Each row comes from the steps of one walk. Every step used is in the known rows, and no mark comes twice. Write the walk behind each row, first mark first.
Known rows
lubu-bitaveb-leves: [-33.8  -4.7 -10.5  38.5  46.4  -7.6 -39.0  -8.4  15.7 -11.9  18.8  -8.7
  39.5  -6.1  20.8  22.1  22.9  36.0   4.6   1.2  26.6   5.3  32.8]
lubu-fani-zaga: [-30.7  12.9  47.5  31.3 -20.6 -30.2 -10.0 -22.3 -19.4   9.3 -22.8 -39.8
   6.9 -42.3  -3.3  28.2  13.5   8.6  10.0  27.7 -19.4   0.5 -28.6]
leves-lubu: [ -6.9  20.4  -1.2  20.8  26.1 -15.1   0.6  -5.2 -12.5  33.5 -17.9   9.7
  -0.3 -24.5  -7.4  -4.6  -2.5  18.0  30.8 -28.5  22.2  23.0   5.5]
bitaveb-lubu-zaga-leves-lese: [ 30.2  -1.9 -30.0  27.6  55.5  17.7 -50.3  -9.1 -22.6  36.5  11.7 -30.4
  26.1  16.3  27.3   8.2  16.6   3.2   3.9 -26.2  -0.1   5.3  -7.3]
lubu-lese-bitaveb: [  2.2  20.5 -38.1  -6.1 -14.8   3.7  -8.7  51.7   2.2  10.4  -4.2 -15.8
 -26.3  12.1  27.4  -7.2   8.0 -30.0  26.9 -13.6   9.3 -10.4  -7.0]
lese-zaga-leves-lubu: [ -0.1  17.2 -13.8  21.5  25.3 -11.4 -19.2  -3.9 -30.1  12.5 -33.0 -30.7
  -8.6 -33.0  -4.6  -0.7   5.4  32.3  46.3 -45.6  32.3  19.6  11.4]
leves-fani-lubu-bitaveb: [ 31.0  11.0  -4.1  65.3  61.2 -19.5 -17.6   9.4   1.0 -23.8  -3.5 -54.8
  18.7  -1.6  43.9  18.8   9.8 -43.0 -23.3  -8.3   0.0   0.7  -0.2]
lubu-lese: [ 31.7  23.1  -6.4  24.3 -21.3  26.0  -0.4  23.9  14.0   1.8  16.3 -17.7
  -6.7  31.1  19.0  -4.4   6.0 -43.4  -6.3   1.4   5.1  -5.0  -7.3]
bitaveb-leves-fani: [ 18.3  29.5   3.2  -5.1  55.1  -3.3 -44.4 -34.1 -16.6 -11.2  -1.3 -14.7
  15.1   1.6  28.3 -12.5  21.4   8.9  10.5   0.7 -11.0  29.8   3.1]
fani-leves-lubu-lese: [ 25.2  23.7 -17.5  49.4  -1.9  11.8  -2.9  25.0   3.2  -2.4  -6.6 -37.3
 -17.5   7.5  12.3 -20.1   9.6 -40.5  17.5 -21.9  29.6  11.6   1.2]
fani-leves-lese-bitaveb-lubu-zaga: [  9.2  -0.7 -21.2  25.2  23.1  -9.6 -54.6  24.4 -49.6  41.9  -3.1 -55.6
   7.1 -12.8  -0.2  -7.8  17.4 -30.5  17.7  -5.6  43.2  -5.6 -22.6]
zaga-leves-lubu: [  0.5  19.9 -28.9  21.1  40.7  -8.1 -16.2   3.3 -20.8  39.2 -17.5 -13.3
  -0.2 -35.9  -6.9  -6.2   4.8  31.9  43.7 -55.3  30.7  13.4  18.8]
zaga-leves-fani: [ 39.7  36.5 -16.6  -6.7  53.2   0.1 -39.1 -14.0 -33.1   1.4 -12.1 -48.2
   8.6 -11.5  23.2 -15.2  17.2  -9.3  10.2 -35.6 -15.2  17.5   0.3]
lese-zaga-leves: [  8.1  -7.5 -19.5  -0.7   0.5   4.7 -30.9   2.4 -23.7 -27.1 -21.3 -58.1
 -11.0 -13.1   4.7   7.2  12.1  21.2  21.9 -25.0  12.2  -4.3   7.9]
bitaveb-leves-lese: [ -1.2 -14.0 -13.4  18.9  50.4  18.5 -34.5 -35.4  19.1  -0.4  17.2  22.6
  25.8  40.0  37.8  13.1  17.0  38.0   2.4   7.9 -18.9  23.2   6.7]
lubu-fani: [ 15.3  13.6  17.6   4.7  14.5  -8.8  -6.4   0.8 -22.8  37.8   3.5 -30.9
   5.4 -33.7  -7.7   2.9  -2.4   3.3  10.2  14.3   1.0   2.1  -3.0]
lese-zaga-leves-lubu-fani: [ 10.0  26.2   7.5  20.0  32.4 -18.5 -21.2  -0.2 -44.0  47.7 -20.4 -52.2
  -1.3 -56.7 -12.7   5.1   3.4  28.0  42.5 -18.1  24.5  16.4   5.1]
zaga-leves-lubu-lese: [ 32.2  36.6 -26.3  39.4   7.9  19.8  -8.5  27.5  -1.6  28.2   4.7 -25.9
  -8.1   5.5  14.4 -10.5   9.2 -23.3  24.1 -40.1  25.2   4.8   4.6]
bitaveb-lubu: [ -0.2  19.8   8.8   6.6  22.7 -11.0 -50.6  11.8 -22.1  38.1  -5.6  -9.3
  21.7 -17.7 -23.7 -20.6  18.3   4.9  45.0   5.4  20.4   3.9   0.1]
fani-zaga-leves-lubu: [-17.8  21.2 -10.8  34.2  26.6 -19.6 -17.8  -6.4 -22.9  29.1 -30.1 -22.5
   1.0 -46.2  -6.1   7.5  11.6  33.7  46.3 -47.4  19.9  12.8   4.9]
fani-leves: [ -6.9 -32.5 -21.8  20.7   3.8  -8.1  -9.9  11.3  -1.5 -54.5 -22.0 -51.1
 -19.3 -10.2  -4.9 -21.3  10.9 -18.8   3.9  -3.8  13.5   3.1   7.4]
lese-bitaveb-leves-lubu: [-31.6  13.9 -24.6  11.6  42.6 -18.8 -25.4   0.0  -9.6  32.3 -13.4  17.8
  -3.5 -28.3   2.2  -4.6  10.4  54.4  60.3 -26.1  36.0  24.2  22.4]
bitaveb-lubu-lese-zaga-leves-fani: [ 49.8  48.8  -0.3   4.5  36.8   1.3 -61.0  -9.7 -44.6  -9.4 -23.7 -73.9
   3.8  -6.7  25.0 -19.3  26.9 -23.5  25.2 -24.4  -2.4  21.8 -10.7]
fani-zaga-leves-lubu-lese: [ 17.9  37.4 -15.4  48.1  -3.8  12.1 -10.9  19.4  -2.3  22.2  -4.6 -33.9
  -7.6  -2.6  17.4  -0.9  14.8 -20.2  25.0 -31.8  18.2   4.1  -5.7]

Which walk is each row?
[-21.7   0.6 -39.0  -2.6  11.4   7.5 -38.1  19.9  11.3  -1.5  14.0   5.0
  -5.7   9.8  23.7  -0.1  20.0  28.7  38.4   4.3  20.9  -0.6  19.2] -> lubu-lese-bitaveb-leves
[-12.9   6.1  -5.7  19.9   8.1 -12.1 -30.8  -1.5 -24.6  14.7 -15.3 -60.8
   6.8 -45.7  -2.1  19.8  19.5  24.5  25.3 -19.1  -5.2 -13.3  -3.3] -> lubu-fani-zaga-leves
[ 11.7  11.5  -2.0  31.9  12.4  -6.3  -7.1  -0.5 -43.4  49.5  -1.2 -26.8
   0.9 -21.7  -4.2   8.4  -4.3 -16.1  -4.9 -22.7  45.7   4.9 -16.0] -> leves-lubu-zaga
[-48.2  20.5  31.0  34.3  -0.5 -39.4 -21.6 -17.0 -23.5  26.8 -31.9 -29.7
   3.4 -57.9  -0.3  25.7  18.7  34.0  42.3  12.8  -2.1  10.3 -18.9] -> lese-bitaveb-leves-lubu-fani-zaga
[ 19.6   9.9  23.4  18.3 -48.5  11.5  -9.0  -1.9  -5.5 -51.4 -21.4 -48.2
 -25.1  26.3  18.1   6.3   7.2 -27.9   1.4  21.1   8.8   7.4 -21.3] -> lubu-lese-zaga
[ 36.6  -5.6 -31.9  20.0  -6.4  16.2 -28.3  19.1 -14.2 -34.0 -14.8 -71.0
 -28.5   6.9  18.8   2.7  10.7  -6.2  16.9 -17.4  11.6 -12.3   1.4] -> fani-lubu-lese-zaga-leves
[-19.3  -0.9 -14.2  18.3   1.6  -6.5 -27.5  -1.0 -14.1  -1.9 -15.9 -45.6
   3.5 -29.1   1.8  17.5  20.7  21.5  18.9 -25.6  -6.5 -16.1  -0.4] -> fani-zaga-leves
[ 17.9  -4.5 -40.8  11.3  18.6  11.5 -30.2  17.2 -37.4  27.5   9.7 -56.7
   1.9 -18.3  -0.2   8.1   6.4  -2.3  -1.5 -41.0  30.2 -22.8   4.5] -> lubu-zaga-leves
[-38.2 -10.7 -36.9 -13.1  24.5  -5.1 -37.9   9.0   5.6  -2.0   6.9  10.9
  -2.6  -2.7  14.4   2.8  18.1  51.1  42.5   3.9  17.8   2.8  22.9] -> lese-bitaveb-leves
[ -8.1  -6.9 -10.4  42.7  67.4   7.7 -40.8 -28.4  22.7  -3.8  19.7   6.6
  45.1  33.1  48.4  24.8  21.9  26.5  -8.1   1.9 -10.7  21.6  12.5] -> lubu-bitaveb-leves-lese
[ 38.0  18.6 -58.0   4.5  13.8   6.9 -22.5  54.4  -6.8  -1.6  -7.0 -41.5
 -43.2  12.4  41.0 -12.4  11.0 -38.7  32.0 -21.0  -1.6 -12.5  -8.4] -> zaga-leves-fani-lubu-lese-bitaveb
[ 35.0  10.6 -18.0  66.4  69.9 -16.3 -24.9  13.9  -4.1 -21.1  -2.8 -65.4
  17.6  -6.8  43.4  16.9  11.6 -36.2 -18.1 -22.7   2.0  -3.3   6.6] -> zaga-leves-fani-lubu-bitaveb
[  3.1 -15.0  -6.6  27.5  26.0 -20.1 -39.3  16.9 -28.0 -10.0 -21.8 -78.8
  -3.9 -43.8 -23.2 -29.6  20.0 -13.8  32.6  10.8  25.8   6.8   6.0] -> bitaveb-lubu-fani-leves
[-37.4  24.0  40.2  26.5  -9.8 -39.9 -37.3  -3.8 -31.3  30.9 -31.0 -44.8
  10.1 -54.5  -9.9  17.3  23.3  11.1  44.1  27.1  -7.3  -1.2 -30.3] -> lese-bitaveb-lubu-fani-zaga
[ 20.3  20.6  29.2  22.0 -38.0   5.9 -32.9   5.2 -16.3 -31.0 -23.8 -52.0
 -15.7  18.0   8.0  -3.5  15.6 -23.7  22.8  24.5  20.3   8.6 -23.8] -> bitaveb-lubu-lese-zaga
[  6.4 -19.4  15.0  40.2  17.2  -0.3 -36.5 -32.9   1.9 -61.8 -20.3 -35.4
  -0.3  31.6  44.6  27.2  14.9  17.3  -2.8  27.5  -6.3  23.3  -8.8] -> fani-lubu-bitaveb-leves-lese-zaga
[-10.2  23.6  -1.1  13.7  43.3 -22.0 -24.9   3.2 -29.2  59.7  -6.8 -17.2
   4.2 -53.9  -6.3   0.6   5.5  41.7  53.0  -3.3  27.5  19.0  12.8] -> lese-bitaveb-leves-lubu-fani
[ 40.5  42.8 -23.7  -3.7  58.5  -6.3 -63.9   4.5 -61.3  30.5 -13.6 -67.2
  10.6 -22.8  21.6 -17.9  21.5 -22.8  22.5 -39.7   9.0   9.0 -10.0] -> lese-bitaveb-lubu-zaga-leves-fani
[ 32.7  37.0  -1.1  30.3  -6.7  17.0 -33.3  32.1  -3.0  27.0  14.7 -24.1
   8.1  16.8   4.0 -19.6  19.1 -40.3  24.1   5.2  20.8  -3.9  -8.8] -> bitaveb-lubu-lese
[ 11.0  10.0 -11.7  17.5  21.6  -7.4 -51.7  20.0 -49.8  61.2   3.2 -37.5
  13.2  -8.4   2.0   0.7  11.3 -23.1  15.1  -5.8  36.1  -7.7 -24.0] -> leves-lese-bitaveb-lubu-zaga
[ -5.9  20.4 -18.3   1.3  39.3 -14.5 -61.9  23.4 -22.7  47.1 -13.9  -6.3
  15.7  -6.7   1.4 -17.4  23.8   8.3  61.9  -4.2  12.1   8.4  -7.3] -> leves-lese-bitaveb-lubu
[ 79.4  24.3 -29.2  39.0  15.1  27.0 -15.1  26.1   2.9 -12.9  11.0 -50.5
 -29.7  34.8  39.7 -13.8   8.3 -60.4  -3.6  -4.6 -11.4  -8.7 -12.7] -> zaga-leves-fani-lubu-lese
[ 69.7  -0.7 -34.0  19.5  51.0   2.7 -23.2   3.7 -16.0 -20.7  -8.3 -46.4
 -30.8   8.1  29.9 -11.3   3.7 -22.5   3.5  -8.2 -24.0  -4.4  -8.7] -> zaga-leves-fani-lubu
[ -9.1  -6.1 -45.9   6.8  18.9   7.8 -36.6  24.8  13.4  -9.2  15.6  -0.7
 -19.9  15.7  28.7  -1.7  19.1  23.3  39.0   8.5  15.3  -6.1  15.8] -> fani-lubu-lese-bitaveb-leves
[ 43.8 -21.9 -16.0  34.3   4.7   5.0  -5.9  13.0 -27.7  12.2  13.8 -42.6
 -24.1   6.7  10.3  11.3  -9.6 -38.4 -28.9   8.7  21.1 -22.6 -24.5] -> fani-lubu-zaga
[  8.3  -7.7  26.1  13.8  -9.3   3.6 -18.4 -34.2  -7.4 -48.4 -28.6 -26.1
  -7.3  30.9  29.0  16.7   6.9   4.6  -3.1  19.9 -14.6  24.9 -22.3] -> leves-lese-zaga
[ 14.8   9.4   3.7  21.9  10.9  -5.7 -43.9  12.7 -50.1  53.8   8.8 -40.0
  17.9 -17.9 -16.8  -1.0   8.6 -26.1   4.4   2.4  44.8 -11.9 -21.5] -> bitaveb-lubu-zaga
[ 10.9  26.0  -9.1   4.6  51.5 -16.0 -59.4  22.4 -43.5  72.7  -6.0 -45.2
  17.7 -44.3  -8.5  -8.6  19.2  14.3  60.3  -0.5  12.6   3.8  -2.1] -> zaga-leves-lese-bitaveb-lubu-fani
[  1.2 -23.9 -10.3  25.0  13.6 -14.7 -15.4  11.6 -19.1 -27.3 -18.1 -72.3
 -13.4 -33.0 -11.6 -18.4  11.5 -16.5  11.9   6.7  14.5   4.6   7.5] -> lubu-fani-leves
[-33.8  24.3  47.8  41.6  -8.5 -37.6 -10.0 -23.9 -23.3  24.9 -33.2 -33.7
   6.6 -55.3  -6.2  24.5  11.7  17.6  24.4  15.8  -9.3  11.2 -27.6] -> leves-lubu-fani-zaga
[  0.8  30.3 -38.9   5.7  -3.1  -2.0  -8.5  48.0  -4.6  25.5 -12.8  -9.5
 -27.4   0.2  22.7  -9.6   5.6 -19.9  42.9 -26.9  20.3   2.6  -4.3] -> leves-lubu-lese-bitaveb
[-22.2  34.4  24.8  23.5   0.2 -22.4 -40.2 -26.5 -11.0 -19.7 -26.2 -34.9
   3.3 -10.5  33.7  14.6  32.8  -2.2  18.6  13.4 -25.6  15.9 -29.3] -> lubu-lese-bitaveb-leves-fani-zaga
[ 49.1  42.6  -3.2   0.9  30.2   6.3 -42.9 -14.3 -35.0 -22.4 -21.9 -70.5
  -3.6   0.9  33.4 -12.6  20.4 -25.5   9.9 -25.3  -9.3  20.4 -10.5] -> lubu-lese-zaga-leves-fani
[ 22.4  -6.3 -32.1  16.8  50.0  21.5 -29.4 -13.0   2.6  11.1   7.6 -10.0
  18.8  24.2  33.6  10.1  13.4  17.0   1.4 -27.7 -23.5   8.7   1.4] -> zaga-leves-lese
[ 47.3  35.5 -15.1   1.6  51.0   2.4 -43.5 -10.9 -49.8  14.4  -4.9 -62.4
  11.1 -14.8  25.0  -9.3  14.6 -25.8  -3.6 -37.7  -0.4  11.1 -10.6] -> lubu-zaga-leves-fani
[-17.1  25.9   4.7  67.0  50.0 -27.0  -9.3   7.0  -2.1  16.1 -10.6 -26.3
  39.6 -30.5  18.5  23.0   8.9  -7.1  -0.1 -37.4  35.3  14.7  15.7] -> leves-lubu-bitaveb
